Each row was made from one small tree. The marks that hang from a mark follow it in brackets, in the order of their numbers. Every link used is in the known rows. Write each row's tree.
Known rows:
Q_936{Q_443{Q_591{Q_811}}}: [-17.7   7.7  -7.3 -22.3   1.0   6.4 -18.6   4.9  -3.5 -13.2   8.3  24.9
 -14.9  17.9  -9.3 -12.1   5.9   7.3   5.4  16.2  -1.0   8.1   7.5 -14.7]
Q_443{Q_936}: [  0.8  -2.0  -5.1 -12.2   3.5   0.6   6.6   5.5   5.6  -2.3  -0.7   1.3
  -4.4  -0.9  -0.5  -9.5  12.4 -23.6  -8.6  -9.8  -5.5   5.1   1.8 -12.8]
Q_796{Q_443{Q_591{Q_502{Q_333}}} Q_587}: [ -4.1   6.6 -10.7  11.1  17.6   6.5 -25.9   5.2  19.3  14.8 -15.7 -13.7
  -1.3  19.9   1.9  15.1  23.3 -13.8 -18.5  -4.4 -11.3  26.1   1.3  51.3]
Q_796{Q_443 Q_587{Q_333{Q_502} Q_591}}: [ 46.4  -9.2   2.5  32.0 -10.2  -3.8 -20.3   2.1   8.6  51.6 -22.9 -12.2
  18.4  48.2  63.7  20.7  25.7   1.0  10.5  24.9 -12.8   5.3  -4.0  14.3]
Q_587{Q_333 Q_591 Q_936{Q_443}}: [ 17.3  -9.3  17.9  22.2 -48.7 -24.0  -4.4   4.5 -13.1  42.0  -7.1  -3.9
 -14.7  49.0   2.0  -7.7  -1.4  -7.7  46.1  12.7   2.0 -15.2   1.0 -43.2]
Q_811{Q_333{Q_502} Q_591{Q_587{Q_936{Q_443}}}}: [  5.0  -8.1  -4.9   9.3 -20.8  10.8 -14.5 -13.2  -6.6  47.0   9.4   8.0
   2.5  60.0   7.6 -20.5  37.7   5.8  23.5 -14.5   4.2  11.8  -0.2 -24.2]
Q_591{Q_443{Q_796{Q_587}} Q_811{Q_333}}: [-53.0  -3.5  -4.5 -12.1  26.6  31.3  -7.8  -5.0  -1.0  27.1  13.8  17.0
   3.5  31.3  34.4  -0.5   2.4  21.7   1.6  -5.3  -3.4  49.9   0.1  13.0]
Q_936{Q_443}: [  0.2  -4.5  -0.5  -5.5  -9.4  -8.5  -2.6   1.6  -4.1   9.3  12.2   6.1
  -5.4   8.3  -1.4  -5.1  -7.5  -0.7   2.0   4.4   4.1  -3.4   2.2 -20.1]
Q_591{Q_587{Q_936}}: [  9.3   8.4   0.2  10.8  -6.0   0.9 -24.5  -3.4  -4.4  13.5  -1.1  -3.3
 -18.4  21.0 -26.5 -19.9  20.2  -7.5  10.4  -2.0   5.9  14.4   2.1  -6.8]
Q_587{Q_591 Q_936}: [ 25.8   3.6   9.5   9.9 -25.8 -10.8   0.6   2.1  -1.4  18.9  -5.1  -3.8
 -10.8  29.7 -11.6  -4.1  13.5   3.0  22.8   8.5  -3.4  -7.3  -0.7 -20.9]
Q_796{Q_443}: [ 13.3  -2.9  -0.1  -1.0   5.5   7.2 -23.5   5.3   6.2   4.5  -1.6 -10.3
   8.9  -2.4  13.5   8.3 -11.5  -0.1 -13.4  14.1  -5.7   6.4  -4.3   6.8]
Q_587{Q_333{Q_502} Q_591 Q_936{Q_443}}: [ 42.7   0.0  11.8  35.8 -43.5 -23.9  -6.2  -0.5  -1.7  49.2  -7.0   4.0
   1.5  49.1  19.8   0.1  19.6  -2.7  57.5  28.1  -1.7 -17.8  -0.7 -41.3]
Q_811{Q_591}: [ -0.7  -3.5  -3.6 -20.9  -6.3  17.9  -0.1  -5.0  -9.3  -2.5  -1.5  -2.9
  10.5  16.4   3.1   3.5   6.7   8.7 -12.7 -14.6  -2.9  -2.2   0.5  -5.1]
Q_587{Q_333{Q_502} Q_591{Q_443{Q_796 Q_936}}}: [ 20.0   8.7  -2.2   8.4  -1.1  -3.8  19.7   1.4  17.2  26.6 -14.9  13.3
  10.6  22.7  44.5  12.9  41.8  -8.6  36.6  19.7 -21.4  10.2  -3.7 -21.6]
Q_811{Q_591{Q_443{Q_796} Q_502 Q_587{Q_333}}}: [-26.9   1.2  -9.8 -13.9  12.0  31.1 -24.6 -14.0   0.0   6.5 -10.7   3.4
   2.0  29.1  26.6  -3.0  59.2  10.1  13.2 -13.3  -1.6  40.1   0.7  11.7]
Q_811{Q_333 Q_591{Q_443{Q_936} Q_502}}: [-22.7 -16.1 -12.2 -44.6  13.9  25.4   7.4  -5.6  10.3  14.8   4.5   4.1
  -5.1  18.3  48.8  -9.5  59.6  -0.8   0.9 -33.2  -4.9  21.7  -1.5  -3.4]
Q_443{Q_591{Q_502{Q_333} Q_811} Q_796 Q_936}: [-53.2  22.8 -16.2  -2.6  23.0  17.6 -12.2   6.0  22.4 -28.4  -8.6  20.3
   1.6  14.4 -36.0 -10.1  40.7 -22.9  -1.8  -7.2 -14.2  46.4   7.6  14.5]
Q_591{Q_443{Q_796 Q_936} Q_811}: [-26.1  17.1 -11.3 -36.5  29.4  25.9 -13.2   3.9  10.8 -13.3  12.8  20.7
  -0.5   3.0   6.3  -6.3  14.8   2.3  -3.4  11.7 -10.7  37.6   2.7 -18.7]
Q_811{Q_333 Q_591}: [-28.4 -21.7   1.2  -9.8 -10.4  19.4  13.5  -6.5 -12.3  15.9  -3.9  -0.6
  11.2  27.6  19.8  -3.3   3.0   8.8  -3.1 -32.5  -1.2   4.5  -2.7  -0.4]
Q_796{Q_443{Q_591{Q_502}} Q_587{Q_333 Q_936}}: [ 17.0  -8.5   3.9  18.1  -6.5  12.4 -42.7   1.2   6.1  31.7 -23.1 -16.7
  -7.0  21.7  19.4   5.9  24.5 -27.8  18.9   3.3  -8.9  20.4  -1.8  29.1]
Q_796{Q_443 Q_587}: [ 16.4  -7.7  -3.3  -0.1  10.9  13.4 -27.2   3.2   4.1  23.3  -0.4 -15.0
   7.1  13.1  23.3  11.2  -7.3  -2.9 -27.5   4.5  -5.6  17.6  -2.2  22.1]
Q_591{Q_443{Q_936} Q_587{Q_333{Q_502}}}: [ 19.4  11.8 -11.5   0.5  15.2  -3.2 -11.8  -1.6  13.1  25.8 -12.6   6.6
 -11.8  19.3  47.0  -8.7  55.5 -16.0  26.0   9.4  -4.9  15.0   1.3 -10.6]
Q_587{Q_936{Q_443{Q_591{Q_811} Q_796}}}: [-23.6  14.5  -0.8  -6.8  -9.1  17.1 -21.4   1.2  -4.7  -6.1  12.1  25.7
  -5.6  19.1 -45.8 -10.7  -9.1  -2.4  21.1  18.0  -7.6  23.1   4.4 -26.2]

Write each row's tree:
[ -3.8  -8.3  -1.2   1.5 -26.8  10.4 -45.6 -10.2 -12.3  26.8  -4.2  -4.2
 -12.4  54.5   0.3 -25.1  50.2  -8.6  25.1 -14.4  12.5  18.2   5.7 -20.3]
Q_811{Q_591{Q_502 Q_587{Q_333 Q_936{Q_443}}}}
[-32.1 -12.3 -12.1 -20.4  23.7  26.2 -32.1   8.5  20.8  -9.1  -7.0  13.4
  -5.5  14.5  30.1 -19.8  47.7 -15.9  -5.7  -3.4 -10.8  42.1   0.7  18.2]
Q_796{Q_443{Q_591{Q_502 Q_811{Q_333}} Q_936}}
[-36.5   3.5 -12.2   3.5  18.3  24.8  10.3   0.1  17.0  -4.3  -4.3  36.1
  16.0  15.9   8.7  -9.7  34.9 -14.6  14.8  -2.1 -19.9  37.3   0.3   2.8]
Q_443{Q_591{Q_811{Q_333{Q_502}}} Q_796 Q_936}
[ -4.4   8.3  -3.0   9.8   4.7  22.3 -80.2   1.3   6.0   1.4 -21.2   1.0
 -17.6  35.7   4.9 -23.0  51.8  -9.7  24.4  21.2   0.1  40.8   3.9  16.2]
Q_796{Q_443{Q_591{Q_502 Q_587{Q_333 Q_936} Q_811}}}
[-22.7  13.4  -3.6 -11.6  15.9  10.9 -41.9  -0.6  -7.2   6.6  -5.4   8.9
 -22.4  34.5  33.1 -16.8  27.6  18.6  21.2  17.4   9.0  28.1   5.9  -5.8]
Q_591{Q_443 Q_587{Q_333} Q_811}
[-13.5   6.2 -12.3 -34.5  18.2  35.5  -6.5 -12.4  10.3  -6.0   8.2   8.4
  14.0   3.1  18.3  11.3  43.1  21.5  -1.8  -6.0  -8.8  27.4  -2.4   6.9]
Q_811{Q_591{Q_443{Q_796} Q_502}}
[-19.9   1.6  -3.6  -4.5  -5.0   3.1  15.3   1.1  -0.6  -6.4   4.4  20.5
  -0.4  -0.6 -26.8   3.2  -9.1 -11.3   5.7   2.7 -11.9   9.3   0.6  -6.9]
Q_936{Q_443{Q_591 Q_796}}
[-27.2  15.6 -17.4 -37.2  37.2  30.8 -27.7  -0.6  23.1 -18.8  15.1  23.2
  -0.4  -0.3  15.9 -10.9  53.7   2.9   1.1  11.2  -7.4  50.8   3.6  -5.4]
Q_591{Q_443{Q_796 Q_936} Q_502 Q_811}
[ 29.3   1.0   8.2  33.6 -30.8 -15.1 -17.6  -3.5  -3.3  43.1   0.3   2.1
   5.6  25.4  10.8  -0.5   1.9 -13.1  51.8  21.2   2.0 -12.8  -0.8 -34.6]
Q_587{Q_333{Q_502} Q_936{Q_443}}
[-20.2  11.7 -12.3  -0.3   9.9  -6.2   8.0   7.7  22.4 -10.7 -16.2   3.1
 -13.1   5.6 -23.1  -5.0  41.9 -35.4   1.1 -19.4 -10.8  14.1   5.0  17.2]
Q_443{Q_591{Q_502{Q_333}} Q_936}
[-23.7 -13.5  -7.2 -32.1  10.5  24.9   0.2 -11.1   4.0  16.5   6.1   2.9
   0.3  20.0  50.4  -0.4  45.8  22.6  10.0 -23.0   0.3  17.0  -3.7   8.8]
Q_811{Q_333 Q_591{Q_443 Q_502}}
[-29.2 -16.0  -9.7 -18.4  21.1  28.0 -21.4  11.0   6.1  16.3  -9.2   6.7
  -6.9  32.7  29.7 -11.9  12.3 -20.0 -24.4 -11.9 -14.3  40.0   2.1  19.0]
Q_796{Q_443{Q_591{Q_811{Q_333}} Q_936} Q_587}
[-51.9  -8.6 -14.3 -10.9  12.3  13.6 -31.7  -3.0   4.9  -0.1   5.8  30.0
 -27.3  41.5  11.0 -39.6  65.8   6.3  12.8  -7.2   9.6  43.4   8.5  11.8]
Q_936{Q_443{Q_591{Q_502 Q_587 Q_811{Q_333}}}}
[ -9.9  -2.0   8.7   9.5 -16.2  -1.7 -19.5   5.1  -8.8   6.8 -16.8   6.1
  -2.7  47.6  25.8  -8.7  17.1  14.4  25.2  18.4   1.5   6.9   4.6 -14.5]
Q_587{Q_333 Q_591{Q_811}}
[-11.4   6.5 -12.0 -46.1  13.5  31.6  11.8  -2.4   3.2  -2.9   5.8   6.9
   9.6   4.9   7.0   7.5  14.7  -3.5 -13.9 -15.8 -17.5  21.1  -1.4 -19.3]
Q_811{Q_591{Q_443{Q_796 Q_936}}}
[ 52.7   8.6   6.6  20.0 -16.3 -10.2  -5.8  -4.0   5.2  65.9 -12.8  -4.9
  -5.3  50.4  50.7  15.2  35.8   7.9  50.4  24.4  -8.7  -3.4  -1.9 -11.6]
Q_796{Q_587{Q_333{Q_502} Q_591{Q_443} Q_936}}
[  6.6   4.2  -8.4   6.7  17.0  11.7   4.5  -3.4  12.6  39.5  -7.8   6.6
  12.8  14.3  46.5  15.7  26.9 -22.2  17.5   3.0 -17.9  26.6  -1.2   0.1]
Q_591{Q_443{Q_796{Q_587{Q_333{Q_502}}} Q_936}}
[-30.5  12.9 -14.3 -15.3  20.6  28.2  -7.3 -10.0   9.5  21.9   3.3  -4.5
  14.5  33.1   7.3  20.3  31.3  13.2 -13.1 -22.7  -8.3  38.6   1.6  27.3]
Q_811{Q_591{Q_443{Q_796{Q_587}} Q_502{Q_333}}}
[-20.4  -0.5 -11.8   2.9  18.0  21.3   0.0  -6.4  13.9  -1.9  -6.8  11.7
   3.3   3.3  -6.8   6.1  40.3 -13.3  -7.4 -12.7 -12.4  36.7   2.0  42.8]
Q_443{Q_591{Q_502} Q_796{Q_587}}
[-28.6  10.9 -19.5 -27.1  24.2  28.4  -1.6  -4.6  15.7  19.3   1.0  -3.7
   8.9  31.8   3.2  11.3  43.9 -11.1 -22.9 -32.8 -14.3  44.2   3.6  15.1]
Q_811{Q_591{Q_443{Q_796{Q_587} Q_936} Q_502{Q_333}}}
[  7.4  -0.3   3.3  11.5 -23.8  -3.3 -10.8  -3.0  10.1  17.8  11.7  10.7
  -0.3  30.2 -20.0  -8.1  36.7  -0.3  26.9  12.2  -2.8  18.9   0.1 -23.3]
Q_587{Q_591{Q_502} Q_936{Q_443{Q_796}}}
[  1.3   7.9  -5.0 -23.7   7.2   2.6  24.5   5.9  14.8   5.1   2.0  11.1
  -5.2  12.3  12.5   4.3  25.9  -3.0   2.7   5.9 -18.9  17.4  -1.7 -21.0]
Q_587{Q_591{Q_443{Q_796 Q_936}}}
[-11.4  17.7 -12.3 -14.9  21.5  -6.2  -2.0   4.9  23.8   6.6   1.9  -3.0
 -14.2   4.7   9.2  -0.9  39.7 -13.4   5.0  -6.5  -4.1  18.0   2.8   2.0]
Q_591{Q_443{Q_936} Q_502{Q_333}}
[-23.0 -18.2  -4.8  -5.1 -17.6  15.8 -27.5 -12.6  -7.1  33.7  10.9   3.1
 -12.2  56.0   0.7 -33.4  54.0   1.2  14.7 -30.5  12.6  27.7   2.6 -12.4]
Q_811{Q_333 Q_591{Q_502 Q_587{Q_936{Q_443}}}}
[-10.1   9.3  -8.1 -24.7  20.1  12.4  14.1   2.8  12.1  -1.0   7.2  10.3
  -0.9 -11.8   4.3   4.0   7.9 -12.2  -1.6  -1.3 -14.8  21.9  -1.8 -14.1]
Q_591{Q_443{Q_796 Q_936}}
[-34.9  -7.2  -0.9  -3.3  -8.4  11.6 -27.0  -1.8   2.6  11.4  10.9  23.0
 -20.2  33.3  -4.4 -28.2  34.7  -0.3  36.6   0.3   5.1  24.6   4.5 -10.7]
Q_587{Q_936{Q_443{Q_591{Q_502 Q_811{Q_333}}}}}
[-33.4  23.5 -18.9  -4.0  32.1   5.2  -9.7  -0.2  26.3   2.3   0.6   5.5
 -12.9  15.6 -13.7 -10.2  56.8 -16.3  -2.2 -13.2  -5.4  50.6   3.7  12.7]
Q_591{Q_443{Q_796 Q_936} Q_502{Q_333} Q_587}
[-30.1  15.6 -16.3 -28.0  18.4  22.0   3.3  -2.5  17.2  -1.1   1.1   1.0
  10.8  15.5  -4.6   9.3  39.0  -7.1  -8.7 -22.6 -14.4  33.5   1.2   0.4]
Q_811{Q_591{Q_443{Q_796 Q_936} Q_502{Q_333}}}
[ 42.1  -5.5   0.7   8.1  -6.6   6.1 -41.2   1.0  15.1  37.9  -3.0 -15.9
  -2.6  39.5  20.5   2.1  43.9  -0.2  -1.2  13.2  -6.4  22.7  -2.0  15.3]
Q_796{Q_443 Q_587{Q_591{Q_502} Q_936}}
